Each row was made from one small tree. Brackets hold a mark, then the marks that hang from it, in the order of their numbers. Every link used is in the known rows. Write each row's tree.
Known rows:
[Q677 [Q164 Q418 Q559] [Q628 Q874]]: -279; -379; 227; -32; -59; 153; 299; 107; 212; 14; -159; -166; 164; -182; -167; 245; -338; 52
[Q559 Q628]: -206; -128; 95; -50; -68; 50; -115; -84; 54; 56; -126; -66; 145; -32; 154; 84; 103; -109
[Q874 [Q677 [Q164 Q559] [Q418 Q628]]]: -133; 152; 251; -313; -64; -146; 107; 85; -67; -29; -1; 446; -50; -181; -61; 464; -331; 39
[Q418 [Q628 [Q874 Q677]]]: -82; 148; 189; -52; 237; -196; 73; 89; -324; 57; 48; -144; -37; -261; 97; 125; 48; -119
[Q559 [Q677 Q628]]: -384; -32; -26; -179; -430; 160; 29; -60; -44; 13; 113; -37; 157; 9; -35; 28; 319; -128
[Q164 Q628 Q874]: -226; 32; 91; -23; 282; -3; -194; -227; -256; 111; -191; -95; -108; -102; -109; -116; -234; -73
[Q628 Q874]: -1; -73; 74; 141; 220; -4; 216; 60; 104; -7; -42; -245; -103; -100; 20; -18; 79; 52
[Q874 [Q677 [Q164 Q418 Q559] Q628]]: -324; -275; 228; -281; -187; -41; 135; 69; -56; 36; -23; 86; 300; -133; -258; 403; -313; -167
[Q164 Q418 Q559 [Q874 [Q677 Q628]]]: -462; -207; 210; -139; -92; 64; -179; -177; -95; 89; -53; -157; 209; -87; -233; 294; -416; -203
[Q559 [Q628 Q874] [Q677 Q164 Q418]]: -421; -144; 124; -83; 82; 20; 100; 20; 447; 4; -102; 95; -116; -81; 106; 294; 256; -20
[Q677 [Q164 Q559 Q874] Q418 Q628]: -406; -163; 199; -248; -425; 127; 250; 17; 184; -40; -226; 272; -157; -40; -129; 237; -496; 353
[Q559 [Q677 [Q164 [Q628 Q874]] Q418]]: -281; 109; 71; -112; 258; 35; 145; -7; 244; -7; -70; 230; -187; -140; -114; 167; 108; -45
[Q164 [Q628 Q874]]: -74; 64; 132; 51; 371; 83; 162; -39; -67; 71; -152; -190; -18; -223; -56; -78; -7; -124
[Q418 [Q628 [Q874 [Q677 [Q164 Q559]]]]]: -51; -14; 316; -74; 141; -184; 169; 51; -222; -29; -12; -70; -33; -294; -32; 294; -205; 26
[Q677 [Q164 [Q628 Q874]] Q418]: -139; 74; 146; -95; 353; 0; 337; 145; 207; 38; -238; 255; -224; -210; -75; 128; -188; 105
[Q628 [Q874 [Q677 Q164 Q418]]]: -137; -22; 174; -93; 287; -211; 388; 225; 167; -16; -44; 121; -211; -160; -88; 289; -33; 55

Which tree is each row?
-328; -428; 215; 12; 184; -27; -315; -198; 231; 52; -266; -104; 59; -49; -97; 305; -525; -11
[Q677 [Q164 Q418 [Q559 Q628] Q874]]
-345; -321; 144; 13; 120; -52; 23; -66; 225; -2; -74; -206; 12; -89; 50; 194; 300; -96
[Q559 [Q628 Q874] [Q677 Q164]]
-157; -11; 206; 121; 422; 285; -50; -166; 164; 85; -163; -228; 176; -264; -182; 152; -319; -239
[Q164 Q418 Q559 [Q628 Q874]]
-278; -340; 150; -159; -252; 137; 113; 57; 123; 16; -136; 59; 242; -87; -182; 260; -398; 9
[Q677 [Q164 Q418 Q559] Q628]
-231; 46; 157; -6; 659; -26; -28; -8; -72; 192; -96; -161; 148; -286; -158; 151; -81; -451
[Q164 Q418 [Q628 [Q874 Q677]]]
-289; -237; 281; 37; 241; 125; -129; -130; 221; 74; -106; -288; 305; -176; -35; 409; -141; -317
[Q164 Q418 [Q559 [Q628 [Q874 Q677]]]]
-374; -290; 183; 59; 131; 159; -471; -322; 201; 91; -210; -236; 152; -32; -24; 247; -423; -140
[Q164 Q418 [Q559 Q628] Q874]
-124; 48; 236; 19; 289; 20; -132; -30; -53; 77; 31; -171; 165; -269; -33; 357; -267; -235
[Q164 [Q418 [Q628 [Q874 Q677]]] Q559]
-176; 16; 87; 87; 639; 101; -45; -17; 59; 177; -165; -192; 99; -236; -86; 26; -119; -308
[Q164 Q418 [Q628 Q874]]
-199; 102; 94; -173; 182; -220; -81; 87; -19; 42; -164; 376; -376; -110; 84; 172; -394; 247
[Q677 [Q164 Q874] [Q418 Q628]]
-132; -42; 128; -194; 351; -342; -140; 129; -208; 111; 30; 187; 104; -176; -75; 341; -224; -252
[Q874 [Q677 [Q164 [Q418 Q628]]]]
-545; -184; 81; -46; -191; 257; -337; -298; 101; 48; 4; -201; 176; 0; -188; 201; -222; -163
[Q164 Q418 [Q559 [Q677 Q628]] Q874]
-232; 168; 50; -121; 126; -85; 60; 111; 151; -24; 49; 257; -242; -150; 67; 234; 122; 78
[Q559 [Q677 Q164 [Q418 [Q628 Q874]]]]
-190; -152; 78; -34; 441; -276; -347; 15; -103; 129; -132; 66; -141; -116; -18; 144; -457; -14
[Q677 [Q164 [Q418 Q628] Q874]]
-383; -84; 40; -52; -263; 169; 209; -11; 27; 8; 86; -229; 86; -76; -19; 20; 354; -91
[Q559 [Q677 [Q628 Q874]]]
